Each row was made from one small tree. The marks that hang from a mark follow it in brackets, in alphabetical order. Every link used is in the known rows. Write each row's tree.
Known rows:
maku{gepul}: [ 4.089 -0.163 -0.372 -2.239  2.355 -0.955  2.233 -0.248  1.092 -2.044
  1.961 -0.498 -0.248 -0.404 -0.816 -1.019  2.522 -2.822]
gufa{gobo zukat{nomibab{gulu}}}: [-0.085  0.629  1.838  0.632  1.685 -1.796 -0.996 -1.846 -3.866  1.267
 -3.815 -1.394  3.412 -1.103  1.866 -3.018  1.079 -4.165]
gufa{gobo maku}: [ 1.089 -0.007 -1.096 -0.513  2.027  3.868 -0.347  1.007 -2.470 -0.904
 -1.463 -0.987  0.391 -0.838  1.544 -0.647  2.322 -3.633]
loded{gufa gurofus{gepul}}: [ 4.746  0.686  2.275 -3.591 -1.248 -0.646 -2.378 -1.788  1.998 -0.620
  2.470  5.886 -1.080 -1.128 -1.069 -2.752  2.921  3.150]
gurofus{gepul{maku{gufa}} loded}: [-0.830 -0.800  0.686  2.100  1.607  0.670  1.999 -1.162  0.654 -4.893
  5.724  1.531 -2.881  0.081 -2.117 -1.492  1.151 -3.191]
gufa{gobo maku{gepul} zukat{nomibab{gulu}}}: [-1.359  1.846 -0.728  1.050  2.262  0.317 -1.419  0.631 -4.259  2.212
 -2.355 -3.834  4.377 -2.228  1.982 -0.698  1.081 -4.417]
loded{gufa}: [ 4.852 -1.611  0.075 -5.081  0.231 -1.369  0.154 -1.665  0.684 -2.494
  1.052  1.136 -0.978 -1.366 -0.818 -0.513  2.217  1.176]
gulu{nomibab}: [ 5.125 -1.686 -2.243 -1.678  2.452 -3.339  1.574 -1.103  2.359 -2.778
 -0.760  1.484 -4.855 -2.701 -0.630 -2.243  1.731 -3.417]
loded{gufa{gobo zukat} gurofus{gepul{maku}}}: [ 0.608  1.803  3.498  0.346 -1.442  0.725 -4.951 -2.520 -1.536  1.154
  1.251  3.525  1.464 -0.629  0.325 -2.507  1.526  2.741]
maku{gepul gufa{gobo}}: [ 4.294 -0.032 -0.877 -0.596  2.722  1.129  3.038 -0.237  0.386 -0.835
  1.883 -2.720  1.778 -0.398 -0.782  0.793  1.990 -4.106]
nomibab{zukat}: [ 3.220 -0.172 -0.231 -4.207  1.778 -0.468  1.009 -1.461  1.510  2.035
  1.132  1.503 -1.279 -0.783  2.233  1.672  2.957 -2.959]
loded{gufa{gobo maku zukat{nomibab}} gurofus{gepul}}: [ 1.674  2.352  2.095 -1.082 -0.955  0.188 -5.396 -0.118 -1.997  0.652
  0.424  3.173  2.441 -1.145  0.748 -2.617  1.870  1.754]
loded{gufa{gobo maku zukat} gurofus{gepul}}: [ 1.032  2.353  2.220 -0.619 -0.998  2.240 -5.771 -1.186 -1.941  2.850
  0.821  3.434  2.174 -0.831  0.754 -1.885  2.015  1.816]
loded{gufa{zukat}}: [ 3.224 -0.578  0.683 -3.533  0.218 -1.634 -1.507 -2.356 -1.250 -0.124
  0.625  0.444  0.985 -0.513 -0.400 -0.225  1.555  0.532]
gurofus{loded}: [ 3.109 -2.048  0.434 -1.147  1.959 -0.468 -0.655 -2.014  0.805 -1.569
  2.073  2.239 -2.511  0.174 -1.950 -1.551  2.654 -3.572]
gufa{zukat}: [ 1.594  0.604  0.945 -0.219  1.580 -0.683 -0.354 -1.560 -2.185  0.948
 -0.346  0.402  1.339  1.167  0.225 -1.400  1.695 -3.612]
maku{gufa{gobo zukat}}: [ 2.644  0.276  0.147  0.756  2.059  1.324  1.261 -1.148 -2.206  1.200
 -0.267 -1.574  2.521  0.844  0.163  0.356  1.511 -4.564]
loded{gurofus{gepul}}: [ 3.817  1.380  2.236 -0.980  0.089  0.344 -0.503 -0.601  1.756 -0.600
  1.836  6.092 -1.621  0.174 -0.630 -3.899  3.341 -0.714]
gufa{maku{gepul}}: [ 2.706  0.370 -2.547 -2.094  2.168  1.688  1.618  1.853  0.096 -1.524
  1.782 -0.974 -0.546 -1.265 -0.182  0.734  2.643 -2.897]
gurofus{gepul{maku} loded{gufa}}: [-0.845 -1.280  1.420  0.014  0.512 -0.372 -0.312 -2.219  0.471 -5.061
  5.621  1.931 -2.896 -0.770 -1.957 -1.823  0.999 -0.124]

Which tree is each row?
[-1.132  2.039 -0.320  1.947  2.572  3.187 -2.656  0.326 -4.620  2.730
 -0.924 -3.368  4.030  0.183  1.875  0.051  1.353 -4.642] -> gufa{gobo maku{gepul} zukat}
[ 0.124 -0.156 -0.686  2.033  0.909  1.273  2.450 -0.302 -1.761 -2.723
  1.327 -2.076 -0.239 -0.479 -0.221  1.193  0.949 -2.297] -> gepul{maku{gufa{gobo zukat}}}
[ 1.175  1.815  3.423 -0.075 -1.538 -1.249 -4.586 -1.352 -1.557 -0.983
  0.869  3.179  1.708 -0.984  0.295 -3.337  1.366  2.769] -> loded{gufa{gobo zukat{nomibab}} gurofus{gepul{maku}}}
[ 3.459  1.457  1.061 -2.055 -1.163 -0.141 -6.073 -0.206 -1.828  1.836
 -1.053  2.417  2.216 -1.569  0.428 -1.347  2.410  2.091] -> loded{gufa{gobo maku zukat{nomibab}} gurofus}
[-0.319 -0.521  2.930  0.064  1.372 -1.250 -2.823 -2.657 -1.630 -2.682
  2.948  1.593  0.511  0.364 -0.844 -3.563  0.764 -2.188] -> gurofus{gepul loded{gufa{gobo zukat{nomibab}}}}
[ 3.816  1.341  0.271 -2.821 -1.438  0.544 -5.056 -0.867 -0.269  3.427
  0.867  3.694  0.635 -1.277 -0.558  0.202  2.849  2.649] -> loded{gufa{maku zukat} gurofus}
[ 3.653  0.743 -1.385 -0.905  2.346 -2.423  3.515 -0.289  0.263  0.462
  1.877 -2.895  2.638 -1.211 -1.270  1.127  1.450 -4.063] -> maku{gepul gufa{zukat{nomibab{gulu}}}}
[ 2.961  1.727  2.994 -1.991 -1.317 -0.823 -4.028 -2.406  0.151  1.888
  2.106  5.171  0.824 -0.184 -0.638 -2.467  2.244  2.440] -> loded{gufa{zukat} gurofus{gepul}}
[-0.176 -0.182 -0.950  1.614  0.759 -0.206  3.135 -0.428 -1.532 -2.151
  0.495 -2.334  0.030 -1.969 -0.176  0.957  0.826 -2.115] -> gepul{maku{gufa{gobo zukat{nomibab{gulu}}}}}
[ 0.144  1.671 -1.986 -0.700  1.913 -1.516  0.457  1.327 -2.074  1.352
 -0.256 -2.548  2.558 -2.342  0.551  0.183  1.492 -3.648] -> gufa{maku{gepul} zukat{nomibab{gulu}}}
[ 3.534  1.794  0.938 -1.889 -0.767 -0.344 -6.003 -0.063 -1.441  1.949
 -0.199  1.585  2.809 -1.733  0.230 -1.039  2.358  2.050] -> loded{gufa{gobo maku{gepul} zukat{nomibab}} gurofus}
[ 1.189  1.272 -1.519 -0.596  1.633 -1.080 -0.283  2.298 -3.074 -1.594
 -0.617 -1.267  1.715 -0.267  0.681 -0.594  1.559 -3.735] -> gufa{maku zukat{nomibab}}
[ 2.764  1.029 -0.175  0.943  2.771  0.916  1.392 -0.868 -1.492  1.512
  1.352 -3.421  3.723  0.556 -0.291  1.140  1.333 -4.767] -> maku{gepul gufa{gobo zukat}}
[ 2.581  1.816  3.757 -1.278 -0.954 -1.545 -5.014 -1.734 -1.414  0.302
  0.128  3.877  2.428 -0.515  0.384 -3.952  1.824  1.928] -> loded{gufa{gobo zukat{nomibab}} gurofus{gepul}}
[ 5.386 -0.126  2.171 -3.355 -1.171  0.372 -4.455 -2.294  0.594  1.189
 -0.355  4.322 -0.003 -1.500 -0.336 -1.953  3.205  2.841] -> loded{gufa{gobo} gurofus}
[ 0.567 -0.125 -0.707  1.788  0.902 -0.123  2.732  0.425 -1.861 -4.032
  1.055 -2.366  0.069 -0.688 -0.270  0.654  0.806 -2.312] -> gepul{maku{gufa{gobo zukat{nomibab}}}}
[ 4.787  0.837  1.963 -2.986 -1.444 -1.224 -4.732 -2.453  0.284  2.904
  0.637  4.529  0.615 -0.630 -0.895 -1.191  2.829  2.752] -> loded{gufa{zukat} gurofus}
[ 3.043 -1.942 -0.813 -2.744  1.261 -0.198 -2.257 -1.582  0.744 -1.123
  3.368  0.855 -1.661 -1.237 -2.190  0.292  2.365 -0.997] -> gurofus{loded{gufa{maku{gepul}}}}
[-0.254  2.061 -0.556  1.305  2.582  0.376 -2.072  1.838 -4.694 -0.349
 -1.508 -3.824  4.554 -0.373  1.814 -1.090  1.063 -4.634] -> gufa{gobo maku{gepul} zukat{nomibab}}
[ 1.414  1.957  2.204  1.689 -0.176  1.349 -0.670 -0.649  0.215 -0.233
  2.044  4.181 -0.431  0.184 -0.322 -2.651  2.384 -0.744] -> loded{gurofus{gepul{maku{gufa{gobo zukat}}}}}
[ 1.401 -0.844 -1.081  0.924  0.978  1.429  3.623  0.132 -0.512 -4.210
  1.622 -1.617 -1.530 -1.070 -0.518  1.015  1.409 -1.773] -> gepul{maku{gufa{gobo}}}
[ 3.311  0.650  1.837 -2.479 -1.737 -0.344 -1.925 -1.360  1.755 -1.913
  3.216  5.158 -1.758 -1.631 -1.166 -2.000  2.501  3.946] -> loded{gufa gurofus{gepul{maku}}}
[-1.599 -0.567  1.772  0.851  0.566 -1.880 -1.294 -1.852 -0.858 -4.971
  4.958  1.230 -1.354 -0.475 -1.653 -2.318  0.404 -0.537] -> gurofus{gepul{maku} loded{gufa{zukat{nomibab}}}}
[ 1.996  1.912  2.089  1.334 -0.187 -0.040 -0.441  0.108  0.188 -1.782
  1.759  3.853 -0.297 -0.077 -0.390 -3.088  2.240 -0.699] -> loded{gurofus{gepul{maku{gufa{gobo zukat{nomibab}}}}}}
[ 2.920  1.819  1.054 -1.452 -0.791  1.610 -6.436 -1.210 -1.470  4.312
  0.202  1.871  2.563 -1.402  0.234 -0.190  2.502  1.982] -> loded{gufa{gobo maku{gepul} zukat} gurofus}
[ 1.171 -1.261  1.876 -1.563  1.233 -0.660 -1.008 -2.705  0.736 -3.363
  4.601  2.952 -1.905 -0.048 -1.845 -2.828  1.589 -1.338] -> gurofus{gepul loded{gufa}}
